Each row was made from one walk, in order. Every step used is in the known rows, and no mark comes twice. Write each row's walk.
In the rows, 128 means zero.
Known rows
b-s: [135 117 140 144 143 128 134 105 130 138 107 137 110 123 137 139 106 117
 119 125 122 127 137 128 123 148 137 120 126 118 124 121 128 104 127 131
 114 141]
h-t-a: [135 140 132  93  98 129 144 113 128 143 113 132 134 130 126  86 117 122
 127 133 137 126 120 139 116  85 123 119 139 129 114 142 129 121 140 136
 119 143]
a-t: [121 117  84 119 115 146 138 125 129 138 144 126 148 140 126 125 159 128
 132 131  92 137 135 105 141 167 126 128 130 114 140 116 143 122 141 135
 117 121]
s-r-h: [118 150 125 125 131 123 117 140 130 130 124 128 115 127 141 136 162 131
 141 119 124 123 118 121 139 119 120 126 129 134 154 102 116 145 138 119
 139 129]
g-a-b-y: [135 122 110 136 148 149 121  90 130 129 117 133 100 140 120 155 119 133
 133 133  56 117 123  87 122 127 146 135 122  99 130 113 120 141 107 124
 142 141]
r-h-t-a-l-y: [152 147 109  52   4 133 138 109 143 124 131 135 145 133 108 128  79 128
 139 127 116 113 118 119 132 102 111 118 145 156 154 135 105 136 129 121
 133 119]
t-m: [131 139 112 105 150 134 132 130 133 130  93 132 124 130 126 114 153 127
 122 135 119 139 124 135 114 142 133 147 132 130 132 131 135 115 123 122
  94 127]
t-s-b: [109 118 173 166 144 122 122 116 123 135 123 123 131 141 148 103 134 131
 121 131 114 130 125 125 120 111 133 145 129 123 129 141 149 115 121 137
 123 136]
a-t-h-c: [153 119  78  99  85 131 126 145 136 124 145 124 140 140 118 133 129 129
 135 119 152 136 130 140 145 123 129 125 129 120 135 140 144 132  96 133
 133 110]
g-a-l: [142 114 143 117  88 137 124 111 137  95 142 128 109 145 123 170 113 121
 116 123  77 129 133 119 125 173 140 133 129 121 135 129 140 120 109 118
 134 130]
l-y: [148 123 125  92  83 127 125  97 135 128 112 129 123 140 117 129 127 131
 127 134 103 124 131 113 127 152 128 126 137 123 140 122 116 124 129 129
  98 126]
s-b-y: [131 133 125 147 140 157 112 110 129 139 111 122 135 141 152 131 113 139
 124 137  91 127 120 114 131 140 136 142 137 105 137 123 148 142 118 132
 131 137]
s-r-h-t: [115 165 105  96 107 129 114 150 119 131 113 130 137 117 138 126 141 130
 143 121 120 123 119 134 135  75 113 115 134 168 153 117 104 137 159 118
 145 120]
m-t: [126 123 122 121 149 128 129 135 130 126 131 126 123 124 136 138 159 126
 121 127 137 132 128 128 125 191 121 125 135 143 124 123 135 118 146 122
 134 130]
b-y: [133 126  94 116 140 149 123 112 139 156 107 133 120 131 137 143 128 130
 130 136  98 131 121 117 131 132 134 129 136 105 138 116 137 128 131 134
 121 124]
m-t-h-c: [154 122 112 103 117 110 123 156 139 110 135 124 112 122 129 147 133 128
 123 115 201 129 125 165 132 150 126 120 132 145 122 148 131 129 105 120
 154 117]
b-s-r: [127 127 147 157 183 116 124 121 128 127  98 135 102 119 133 139 110 121
 126 126 132 127 141 128 129 137 139 114 121 128 134 100 108 127 141 128
 121 138]
m-t-a: [132 122 141 119 141 117 149 126 136 134 132 125 122 130 131 104 142 124
 120 128 166 125 120 129 120 162 120 126 135 123 104 129 140 129 131 130
 132 147]
s-t-m: [112 129 121 123 135 145 135 143 132 121 107 131 128 125 121 120 168 130
 124 138 116 126 115 118 123 154 138 155 123 109 126 108 143 134 119 125
  98 114]
t-a: [138 127 152 127 121 123 146 108 138 141 125 131 117 144 129 101 135 122
 125 129 131 127 120 125 121 125 130 131 135  94 115 128 141 126 112 136
 109 148]
r-m-t: [131 123 138  97 170 134 126 145 127 131 152 120 122 119 131 133 154 125
 123 126 141 136 125 132 135 201 114 124 118 151 120 141 122 130 163 117
 132 130]
a-g: [121 136 126 143 130 142 138 114 125 125 144 123 129 126 124 140 152 125
 123 120 120 138 151 133 130 155 133 126 135 113 143 121 133  97 124 134
 120 116]
g-a-l-y: [156 112 140  89  56 133 122  91 143  92 132 128 114 150 108 166  96 127
 118 129  69 118 133 103 123 173 138 127 130 128 142 129 122 130 106 117
 118 124]
a-b-s-r-h-c: [135 150 136 158 190 110 120 143 119 116 130 134  92 110 122 146 118 126
 151 113 153 113 139 127 142 107 133 117 124 136 140 102  72 145 120 123
 147 137]
t-s-b-a-g: [107 120 160 207 127 121 131 129 110 114 158 116 161 119 123 126 119 132
 122 127 147 134 158 142 119 116 139 135 129 108 105 133 149 116 101 144
 138 122]
s-r-h-t-m: [112 181  88  73 124 129 117 161 124 124  87 131 139 111 131 113 149 132
 142 127 130 126 114 143 123  59 115 131 131 176 154 119 100 138 149 112
 126 121]
s-b-a: [141 121 153 177 107 129 119 134 112 104 146 121 151 135 131 136 119 135
 120 133 123 130 136 137 124 166 135 138 135 113 104 128 147 141 108 126
 131 137]
m-t-s-b-a: [107 104 159 185 145 107 127 149 115 119 149 120 154 116 133 129 128 134
 119 133 163 127 136 140 115 153 125 135 129 134  89 131 148 131 126 131
 151 138]
b-s-r-h-c: [133 144 136 125 160 114 118 159 132 128 124 126 102 110 140 146 112 123
 141 111 168 115 135 147 141  88 129 114 127 124 136 112  98 140 127 128
 132 131]
r-s-t-a-l-y: [142 102 135 150  67 133 149  88 147 116 145 145 131 141 100 146  75 137
 114 149 131 116 125 109 128 177 133 125 141  98 133 116 110 154 130 135
 118 104]
g-a-b-s: [137 114 158 154 159 127 132  85 120 112 114 137  86 131 114 151 102 120
 126 122  79 114 136  93 115 144 150 124 112 113 110 121 112 115 103 121
 136 160]
g-a: [136 116 155 112 111 131 124 110 131 114 125 125 105 141 135 139 137 124
 117 122  89 123 127 117 118 129 137 133 125 108 115 132 146 120 110 123
 117 138]
h-t: [129 144 109  95 108 139 129 123 122 134 111 132 133 126 131 121 126 123
 125 127 109 134 132 141 124 111 123 120 138 148 129 136 123 107 151 128
 122 120]

Write each row's walk
[113 125 169 133 194 106 118 142 128 150 133 125 115 126 132 107 142 124
 134 132 134 137 123 132 138  94 124 124 107 140 130 134 113 137 164 132
 116 122]
t-s-r-m
[122 156  98  77  76 146 124 132 125 135 126 130 142 119 140 130 138 128
 137 119 105 123 116 131 130  91 110 121 139 150 146 137 124 113 144 120
 137 121]
r-h-t
[130 137 147 144 126 130 152 105 131 131 145 124 129 135 118 104 132 123
 123 120 146 131 144 133 125 130 132 125 137  97 124 127 138 114 107 143
 115 133]
t-a-g
[138 141 117  88 112 128 121 159 133 128 146 125 120 125 138 136 148 128
 136 110 145 123 123 149 140 106 118 132 143 113 139 137 123 124 114 128
 121 115]
r-h-c
[127 154  94  69 126 140 132 133 123 130  85 131 136 120 124 104 134 125
 124 135 119 138 125 150 110 104 126 134 134 155 133 142 120 108 142 121
 100 121]
h-t-m
[127 132 149 196 117 134 125 129 106  98 160 113 162 126 120 138 122 135
 120 126 137 134 160 143 130 169 137 130 136 112 111 124 141 130 101 132
 135 121]
s-b-a-g
[102 103  99 133 129 132 142 131 131 160 139 129 148 134 122 111 150 124
 134 134 103 137 133 108 133 108 124 133 125 111 135 122 150 109 141 147
 112 119]
a-t-s
[115 123 106 155 158 142 139 125 128 126 109 143 131 123 122 133 139 139
 113 146 138 131 118 131 114 145 136 145 130 102 125 125 129 133 136 128
 106 103]
r-s-t-m
[142 117  74 114  73 136 127 119 138 131 138 130 146 145 121 140 134 131
 133 126 115 135 123 108 141 149 127 125 123 129 145 127 153 129 104 128
 140 120]
a-t-h
[116 157 114 112 119 126 120 140 122 131 102 135 121 103 139 139 100 123
 140 121 134 117 128 132 131  73 120 104 127 167 144 111  97 128 153 120
 150 136]
b-s-r-h-t
[109 124 123 104 112 125 134 125 124 153 109 135 138 118 133 105 121 121
 126 133 118 133 129 139 116  56 121 121 133 142 130 148 130  94 153 139
 121 117]
h-t-s
[103 109 135 132 165 111 139 136 133 143 133 130 123 121 138 123 153 122
 119 128 153 131 128 130 119 130 118 129 129 138 119 130 141 103 152 133
 134 127]
m-t-s
[142 132 151 147 151 118 146  92 124 133 131 138 108 147 104 102 143 126
 135 132 117 125 127 105 123 138 133 136 132 109 119 119 115 135 116 131
 125 148]
t-a-b
[100 136 144 137 144 104 120 143 133 149 125 132 120 125 139 124 157 127
 141 121 136 122 117 120 134  66 118 129 123 137 152 113 123 130 138 131
 140 125]
t-s-r-h
[153 136 137 101 169 105 105 180 133 108 149 116 107 116 126 140 135 130
 135 119 215 132 123 167 146 142 121 112 111 169 123 153 100 160 137 113
 152 120]
s-r-m-t-h-c
[112 119 130 140 155 142 138 134 133 125  94 137 116 113 127 127 128 123
 121 134 130 123 124 114 121 149 144 146 116 108 114 105 138 127 107 125
 100 132]
b-s-t-m
[141 126 164  98 166 126 142 135 133 139 154 119 121 128 127 101 141 123
 125 127 164 129 116 128 129 168 112 123 116 133 101 145 127 140 147 125
 124 147]
r-m-t-a
[107 137 136 139  73 124 119 150 110 129 142 124 173 115 139 119 106 134
 137 126 133 120 123 139 121  53 113 129 135 145 114 147 133 129 122 129
 153 129]
r-h-t-s-b-a
[113 105 149 162 137 143 137 125 130 125 122 137 109 118 130 148 119 120
 120 129 116 115 131 106 133 159 141 129 121  97 116  95 138 126 128 133
 121 128]
b-s-t
[102 101 155 152 107 136 122 123 122 122 144 110 145 150 141 104 128 133
 125 128  73 121 129  92 120 100 135 143 116 102 117 140 169 127 104 141
 128 141]
g-a-t-s-b
[140 119 109 118 110 117 126 129 138 116 127 130 116 128 131 153 139 129
 120 122 166 130 119 133 125 176 123 121 128 161 130 136 141 125 118 115
 159 131]
m-t-h
[162 126 126  81 140 119 116 168 137 117 155 117 115 116 125 142 130 127
 126 116 200 133 117 165 144 154 116 118 115 159 118 169 119 140 122 115
 148 118]
r-m-t-h-c
[150 109  79 206  69 127 120 115 116 108 161 132 180 136 119 154  84 149
 120 141 151 136 132 136 125 158 133 120 127 122 119 147 145 152 105 127
 166 121]
r-s-b-a-t-h
[105 115 125 132 181 125 127 155 128 156 151 122 140 130 117 101 158 127
 143 135 121 140 128 109 149 105 118 124 103 135 135 126 122 143 167 140
 118 119]
a-t-s-r-m
[111 118 143 163 151 139 118 115 131 158 112 126 132 136 157 113 108 136
 125 139 104 126 114 113 123  87 136 145 131 105 135 131 154 130 122 143
 130 134]
t-s-b-y
[162 127 120 104 100 119 121 138 138 118 126 130 111 133 127 144 119 127
 126 118 166 131 129 164 133 109 134 128 133 121 132 153 137 122  89 127
 129 116]
t-h-c
[107 138 152 105 171 117 116 149 119 151 119 126 131 113 129  92 127 123
 137 135 134 136 125 144 134  54 118 111 112 169 132 148  99 125 181 132
 125 121]
h-t-s-r-m
[131 145 157 167 176 107 139 107 128 133 118 139  99 128 117 123 108 125
 150 121 137 109 123  98 132 110 129 118 119 127 130  95  88 154 117 123
 153 164]
t-a-b-s-r-h
[121 131  68 101 140 147 140 139 131 134 113 126 152 135 117 107 163 129
 131 135 105 141 129 116 126 153 128 147 125 127 135 119 146 121 131 129
  94 122]
a-t-m
[134 140 155 122 180 124 114 143 126 132 134 121 113 127 130 123 150 127
 133 129 126 137 126 132 146 144 125 122 112 135 138 126 106 149 158 121
 118 125]
s-r-m
[150 113 126 214 107 127 122 115 115  90 159 137 159 132 123 176  68 141
 108 141 132 142 146 156 122 203 138 126 143 129 121 138 128 141 127 122
 154 113]
r-s-b-a-l
[114 122 148 157  96 117 122 139 108 126 128 125 166 119 128 109 100 131
 124 137 133 129 134 148 114  70 128 126 134 144  99 148 136 122 128 136
 137 129]
h-t-s-b-a
